What can hang from each mark
nuzoz: banuv
reri: vadegid
lifos: banuv
datap: feka
lubu: tume
nurot: neku rufe
banuv: lifos lonuz lubu rufe
tume: lubu reri
lonuz: banuv feka

Each row was made from one small tree. The marks that hang from a mark follow it in brackets, in alphabetical order. Every link used is in the known rows. Write each row's tree.
Known rows
nuzoz{banuv{lonuz rufe}}: [ 1.01  0.10  1.22 -2.07 -0.48  0.16  1.31 -0.17 -1.05  0.20 -1.42  0.21
 -3.77 -0.61  2.43 -1.97 -3.51 -2.25  1.51 -4.70 -0.33  0.53  0.34  0.30
 -0.64 -2.05 -1.19  0.88]
lonuz{banuv{lifos} feka}: [ 0.12 -0.54 -0.30 -2.23  0.66  3.32 -0.29  0.30 -2.22  0.40  2.95 -3.04
 -5.16 -2.77 -3.59  0.04 -0.65 -1.37 -0.05  3.82 -1.39  0.71 -1.54 -2.74
 -4.64  0.87  0.29 -0.05]
banuv{lubu{tume} rufe}: [-2.61 -0.13 -1.66  0.08 -0.91  4.09 -0.94 -0.82 -0.23 -0.44 -0.73  0.16
 -4.18  0.13  2.02 -2.45  0.23 -1.52 -0.60 -2.28  0.08 -1.62  3.35 -0.60
 -0.40  0.31 -3.16  1.13]
lubu{tume{reri{vadegid}}}: [-2.53  2.24 -0.93  1.26  0.53  4.29 -4.92 -1.97  0.39 -2.61 -2.72 -1.61
 -3.42 -1.43  1.66 -1.21 -4.21 -3.85 -1.33 -0.44 -1.30 -0.46  1.06 -2.95
 -2.97  0.70 -3.93  1.42]
reri{vadegid}: [-1.59  4.58 -0.74 -0.71  0.76  0.93 -2.24 -1.51 -1.69 -3.73 -1.27 -0.53
 -3.54 -1.18  1.55 -1.70 -2.45 -5.34  0.03 -4.53 -1.23  0.85  1.58 -3.25
 -2.74 -0.38 -0.54  1.65]
tume{reri}: [-0.63  3.74  0.91  1.27  2.21  1.62 -4.11 -1.39 -0.33 -0.79 -2.36 -1.37
 -3.90 -0.47  2.12 -1.37 -4.16 -3.13 -2.79 -1.19 -0.77  0.69 -0.60 -2.22
 -3.64  0.47 -2.82 -0.21]
nurot{rufe}: [ 1.75  1.19 -1.34 -0.79 -0.37 -0.02 -1.92 -1.90 -1.74 -1.39 -0.27 -0.51
 -5.43 -1.66  0.69 -0.52 -3.95 -4.90 -3.71 -0.88  0.45 -1.36 -1.25 -2.50
 -0.97 -1.74  0.50 -0.29]
nurot{neku rufe}: [ 1.88  0.66 -1.12 -1.59 -2.26 -1.31 -1.18 -1.78 -2.84 -1.86  0.81  0.59
 -4.49 -3.46 -0.89 -0.88 -3.55 -0.83 -4.49 -0.10  1.04 -2.81 -1.88 -4.54
 -0.51 -1.94  4.49 -1.58]
banuv{lifos lonuz{feka} lubu{tume{reri}} rufe}: [-1.83 -4.64 -2.32 -0.87 -0.95  4.41 -1.44 -3.53  0.18 -0.21 -1.14  0.86
 -1.15 -0.77 -3.06 -0.54  1.66  4.03  0.48 -1.55 -0.58 -0.36  5.24  3.26
 -0.58 -1.38 -2.27  0.56]
banuv{lonuz{feka} lubu{tume{reri}}}: [-1.31 -2.79 -0.52 -0.26  0.21  3.72 -4.09 -2.40 -0.79 -1.87 -0.38 -2.06
 -3.19 -3.32 -1.32 -1.44  0.62  1.54 -3.66  3.05  0.21 -0.76  1.92 -0.77
 -2.68  0.19 -1.00  1.09]
nuzoz{banuv{lifos lonuz lubu{tume} rufe}}: [-0.25 -4.34 -0.30 -2.17 -1.03  3.00  1.72 -1.39 -0.24  1.28 -2.49  0.24
 -3.16 -0.82  0.16 -2.12 -1.55  1.47  1.36 -4.72 -0.17 -0.15  3.78  2.69
 -0.87 -3.34 -1.23 -0.57]
lonuz{banuv{lifos lubu rufe}}: [-0.65 -1.47 -0.40 -2.30  0.84  2.52  1.86 -0.31 -0.68  0.80  0.73 -1.23
 -3.95 -0.24 -0.31 -1.24  0.10  0.46  1.86 -0.65 -0.16  1.32  2.72 -1.32
 -1.61 -1.14 -0.51 -1.47]
nuzoz{banuv{lonuz lubu}}: [ 0.74 -2.18  1.60 -2.14  0.39  1.00  0.45 -0.45 -1.42  0.31 -1.64 -1.62
 -4.55 -1.88  1.47 -2.93 -1.91 -0.20 -1.62 -2.85  0.66  0.24  1.08  0.28
 -2.35 -2.58  0.44 -0.56]
datap{feka}: [-0.77  2.69 -0.99 -1.20 -0.50  3.04 -3.14  0.41 -2.52 -2.01 -0.03 -0.53
 -6.02 -2.15 -0.06 -0.69 -1.25 -3.66 -3.38 -0.71  0.91 -2.13 -0.91 -2.59
 -3.38  0.93 -0.79  2.22]
lifos{banuv{lonuz{feka} lubu{tume} rufe}}: [-1.28 -2.90  1.09 -1.18 -2.41  3.10 -0.86  0.26 -1.85 -0.08 -0.51 -1.52
 -2.14 -0.77  1.06  0.00  0.93  1.00  1.49  0.43  0.66  0.27  1.38 -0.36
  0.55 -0.74 -0.47  1.36]
lonuz{banuv{lubu{tume} rufe} feka}: [-0.81 -1.13 -1.03 -1.60 -0.38  3.97 -1.28  0.42 -1.43 -0.20  4.36 -2.45
 -4.19 -1.43 -1.19 -0.87  0.72 -1.63  1.22  3.84 -0.59 -0.11 -0.17 -2.55
 -2.54  1.73 -1.25  1.48]
banuv{lifos lonuz{feka} lubu{tume} rufe}: [-1.94 -4.97 -2.70 -1.51 -1.66  4.37  0.09 -3.04 -0.52 -0.32 -0.58  0.95
 -2.01 -1.41 -3.25 -0.88  2.69  3.69  0.39 -1.52 -0.49 -0.92  5.23  2.84
 -0.27 -1.44 -1.46  0.91]
tume{lubu reri{vadegid}}: [-0.37  3.92  1.81  3.23  1.06  1.86 -4.62 -3.45  0.83 -3.57 -2.72 -2.35
 -0.92 -0.51 -0.40 -1.30 -3.69 -3.74 -2.09 -2.96 -1.61  1.12  0.91 -1.70
 -2.28  0.49 -3.54 -0.82]
lifos{banuv{lonuz}}: [-0.21 -0.37  2.96 -1.51 -0.86  1.00 -0.34  0.67 -2.27 -0.62 -2.22 -2.54
 -3.37 -1.85  2.14  0.12 -1.69 -0.23 -0.11  0.49  0.73  1.32 -0.48 -2.52
 -0.56 -1.37  0.63  0.16]
nuzoz{banuv{lonuz lubu{tume} rufe}}: [ 0.01 -2.61  0.53 -1.68 -0.82  2.17  0.65 -0.66 -0.46  0.30 -1.53 -0.25
 -3.56 -0.89  2.11 -2.60 -1.93 -0.52  0.86 -3.58  0.27 -0.43  2.27  0.96
 -0.63 -2.18 -1.50  0.58]

Which tree is each row?
[-1.14 -2.85 -0.30 -2.15  0.95  4.42  0.54 -0.48 -0.49  0.39  0.04 -3.03
 -5.03 -2.32 -1.18 -1.32 -0.46  0.82 -0.41  2.76 -0.02  0.49  2.18 -2.80
 -3.18 -0.88 -0.40 -1.83]
lonuz{banuv{lifos lubu{tume}}}
[-0.59 -1.78  2.04 -1.52 -1.50  0.99  0.31  0.25 -1.95  0.12 -1.64 -1.12
 -2.12  0.13  2.39 -0.61  0.50  1.10  1.53 -1.67  1.17  1.17  1.86 -0.54
  1.04 -1.78  0.36  0.18]
lifos{banuv{lonuz lubu rufe}}
[-1.22 -2.81  1.26 -0.65 -1.90  2.95 -2.07 -0.16 -1.52  0.08 -0.88 -1.51
 -1.31 -0.25  1.17  0.18  0.32  1.31  1.52  0.25  0.55  0.64  1.40  0.04
  0.28 -0.66 -0.98  1.18]
lifos{banuv{lonuz{feka} lubu{tume{reri}} rufe}}
[-0.37  0.15  2.28 -1.33 -1.61  0.53  0.38  0.76 -2.03 -0.30 -1.87 -0.89
 -2.21 -0.05  2.79  0.26 -1.31 -0.71  2.27 -1.64  0.55  1.34  0.40 -1.53
  1.21 -1.30 -0.52  0.81]
lifos{banuv{lonuz rufe}}
[-1.83 -1.75  1.63 -0.55 -1.27  4.05 -1.19  0.92 -1.88  0.50 -1.92 -3.01
 -4.21 -1.19  2.03 -0.92 -0.44 -0.57 -1.08  1.07  0.89 -0.29  0.52 -2.11
 -1.65 -0.73 -0.38 -0.26]
lifos{banuv{lubu{tume}}}
[-0.47 -1.99  0.19 -2.36  1.37  2.92  1.16 -0.31 -0.99  0.50  0.27 -2.92
 -4.93 -1.80 -1.01 -1.50 -0.18  0.66 -0.50  1.48  0.13  1.24  1.92 -2.55
 -3.34 -1.22  0.48 -2.23]
lonuz{banuv{lifos lubu}}
[-0.44 -2.45  2.27 -1.66 -1.11  2.02 -1.18  0.52 -2.90  0.00 -0.57 -2.86
 -3.19 -1.80  0.43 -0.32  0.85  1.27 -0.89  1.47  1.01  0.79  0.20 -1.09
 -1.23 -1.25  1.58  0.33]
lifos{banuv{lonuz{feka} lubu}}
[-2.98 -2.63 -2.65 -0.44 -1.13  5.29  0.69 -2.07  0.17  0.90 -2.15  0.90
 -3.69  0.26 -0.81 -1.81  1.12  1.11  0.15 -3.87 -0.56 -1.50  5.35  1.73
 -0.86 -1.23 -2.71 -0.51]
banuv{lifos lubu{tume} rufe}
[-0.13 -1.95 -0.14 -1.63 -0.49  2.58  1.84 -0.54 -0.97  2.40 -1.73  0.19
 -4.29  0.67  0.48 -2.64 -1.57 -0.52  0.87 -6.65 -0.41 -0.11  2.54  2.79
 -2.15 -2.79 -1.14 -1.12]
nuzoz{banuv{lifos lubu rufe}}
[-0.06 -0.62  2.50 -1.53 -1.09  1.45 -1.16  0.74 -2.87 -0.53 -0.85 -2.56
 -3.40 -2.14  0.65  0.35 -0.97 -0.41 -0.12  1.59  0.30  0.95 -1.42 -2.18
 -1.17 -0.73  0.80  0.96]
lifos{banuv{lonuz{feka}}}
[-0.99 -3.58 -1.90 -2.10 -0.94  2.42  0.73 -2.66 -1.33 -0.08 -0.18  1.26
 -2.07 -0.60 -3.09 -1.07  2.99  3.61  0.51 -3.20 -0.18  0.01  4.76  3.10
 -0.34 -1.77 -0.16  0.32]
banuv{lifos lonuz{feka} lubu rufe}
[-1.63 -2.10  1.34 -0.77 -1.61  2.30 -1.68 -0.81 -1.03 -1.02 -2.49 -1.03
 -0.46  0.32  2.53 -0.11 -0.49  0.86  2.96 -1.88  0.55  1.45  3.06 -0.47
  0.93 -1.76 -1.00  0.85]
lifos{banuv{lonuz lubu{tume{reri{vadegid}}} rufe}}
[ 0.68 -4.04  0.53 -2.51 -0.12  2.38  0.90 -1.17 -1.81  1.25 -1.18 -1.24
 -4.30 -2.18 -2.01 -2.15 -0.75  1.54 -1.06 -2.78 -0.12  0.14  1.64  2.21
 -3.45 -2.93  0.80 -0.88]
nuzoz{banuv{lifos lonuz{feka} lubu}}
[-1.28 -2.11 -0.77 -1.51  0.66  3.98  0.27 -0.87  0.37  0.62 -0.05 -1.50
 -3.18 -0.22 -0.22 -0.87 -0.75  0.71  1.93  0.49 -0.36  1.04  3.12 -1.24
 -1.77 -0.76 -2.01 -1.35]
lonuz{banuv{lifos lubu{tume{reri}} rufe}}
[ 0.03 -2.58  0.59 -1.17 -0.40  2.11 -0.34 -1.06 -0.10  0.43 -1.93 -0.21
 -2.82 -0.28  2.24 -2.44 -2.59 -0.24  0.81 -3.79  0.04  0.05  2.25  1.44
 -0.97 -2.22 -2.18  0.30]
nuzoz{banuv{lonuz lubu{tume{reri}} rufe}}
[-0.39 -1.99  1.65 -1.45 -1.89  1.46 -0.47  0.43 -2.50  0.18 -0.09 -1.25
 -2.00 -0.15  1.07 -0.10  1.27  1.06  1.52 -0.70  0.79  0.94  0.93 -0.06
  0.42 -1.13  0.59  1.04]
lifos{banuv{lonuz{feka} lubu rufe}}
[-0.54 -2.27  2.70 -1.57 -0.72  1.47 -0.43  0.41 -2.29 -0.26 -2.12 -2.67
 -3.15 -1.56  1.74 -0.74  0.11  1.34 -0.79  0.26  1.47  1.07  1.00 -1.58
 -0.64 -1.86  1.26 -0.49]
lifos{banuv{lonuz lubu}}
[-2.75  0.51 -1.79  0.67 -0.36  3.67 -2.84 -1.92  0.39 -1.38 -1.27  0.45
 -2.39  1.15  2.18 -2.17 -0.48 -1.76  0.46 -3.67 -0.34 -0.49  4.24 -0.06
 -0.69 -0.03 -3.76  1.15]
banuv{lubu{tume{reri{vadegid}}} rufe}
[-0.33  0.31  0.20 -1.94  0.94  1.63  0.83  0.52 -0.88 -0.14  1.68 -1.82
 -4.23 -0.27  1.77 -1.71 -0.44 -1.65  1.34  0.62  0.32  1.14  1.33 -3.11
 -1.31 -0.07 -0.66 -0.40]
lonuz{banuv{lubu rufe}}
[-0.25 -2.38 -0.54 -2.40  0.77  3.81 -0.46 -0.10 -2.29  0.68  3.32 -3.32
 -4.96 -2.43 -3.85 -0.77  1.29  0.42 -0.64  3.81 -0.59  0.67  0.03 -1.76
 -4.73  0.26  0.85 -0.58]
lonuz{banuv{lifos lubu} feka}
[ 0.78 -1.58  0.47 -2.30 -0.68  1.09  2.46 -1.00 -0.93  1.04 -2.41  0.70
 -3.32 -0.44  0.60 -1.53 -3.03 -0.43  2.11 -5.74 -0.63  0.61  1.73  1.94
 -1.01 -3.12 -1.02 -0.28]
nuzoz{banuv{lifos lonuz rufe}}
[-2.94 -2.30 -2.38  0.43 -0.34  5.21 -0.94 -2.65  0.84  0.97 -2.59  0.79
 -2.66  1.09 -0.53 -1.52  0.22  1.55  0.30 -4.36 -0.59 -0.85  5.55  2.39
 -1.25 -1.24 -3.66 -0.81]
banuv{lifos lubu{tume{reri}} rufe}
[-0.01  1.55 -0.59 -1.33 -0.69  0.30 -0.64 -1.20 -1.65 -1.87  0.88  0.81
 -2.83 -1.32  0.04 -0.69 -0.44 -1.59  0.74 -1.34 -0.67 -0.01  0.50 -0.65
  0.12  0.42 -1.30  2.77]
banuv{lonuz{feka} rufe}
[-1.51 -2.41 -1.80 -0.99 -1.27  3.12 -1.42 -1.79 -0.80 -1.65  0.83  0.25
 -2.66 -1.56 -0.56 -1.51  1.81  0.97 -0.34  0.40  0.07 -1.29  3.24  0.40
  0.22  0.16 -1.75  2.40]
banuv{lonuz{feka} lubu{tume} rufe}
[-1.41 -2.76  1.43 -1.26 -2.02  2.66 -0.18  0.14 -1.37 -0.13 -1.96 -1.37
 -2.00 -0.43  2.53 -0.37  0.18  1.12  1.59 -0.43  1.05  0.62  2.16 -0.76
  1.18 -1.47 -0.61  0.55]
lifos{banuv{lonuz lubu{tume} rufe}}
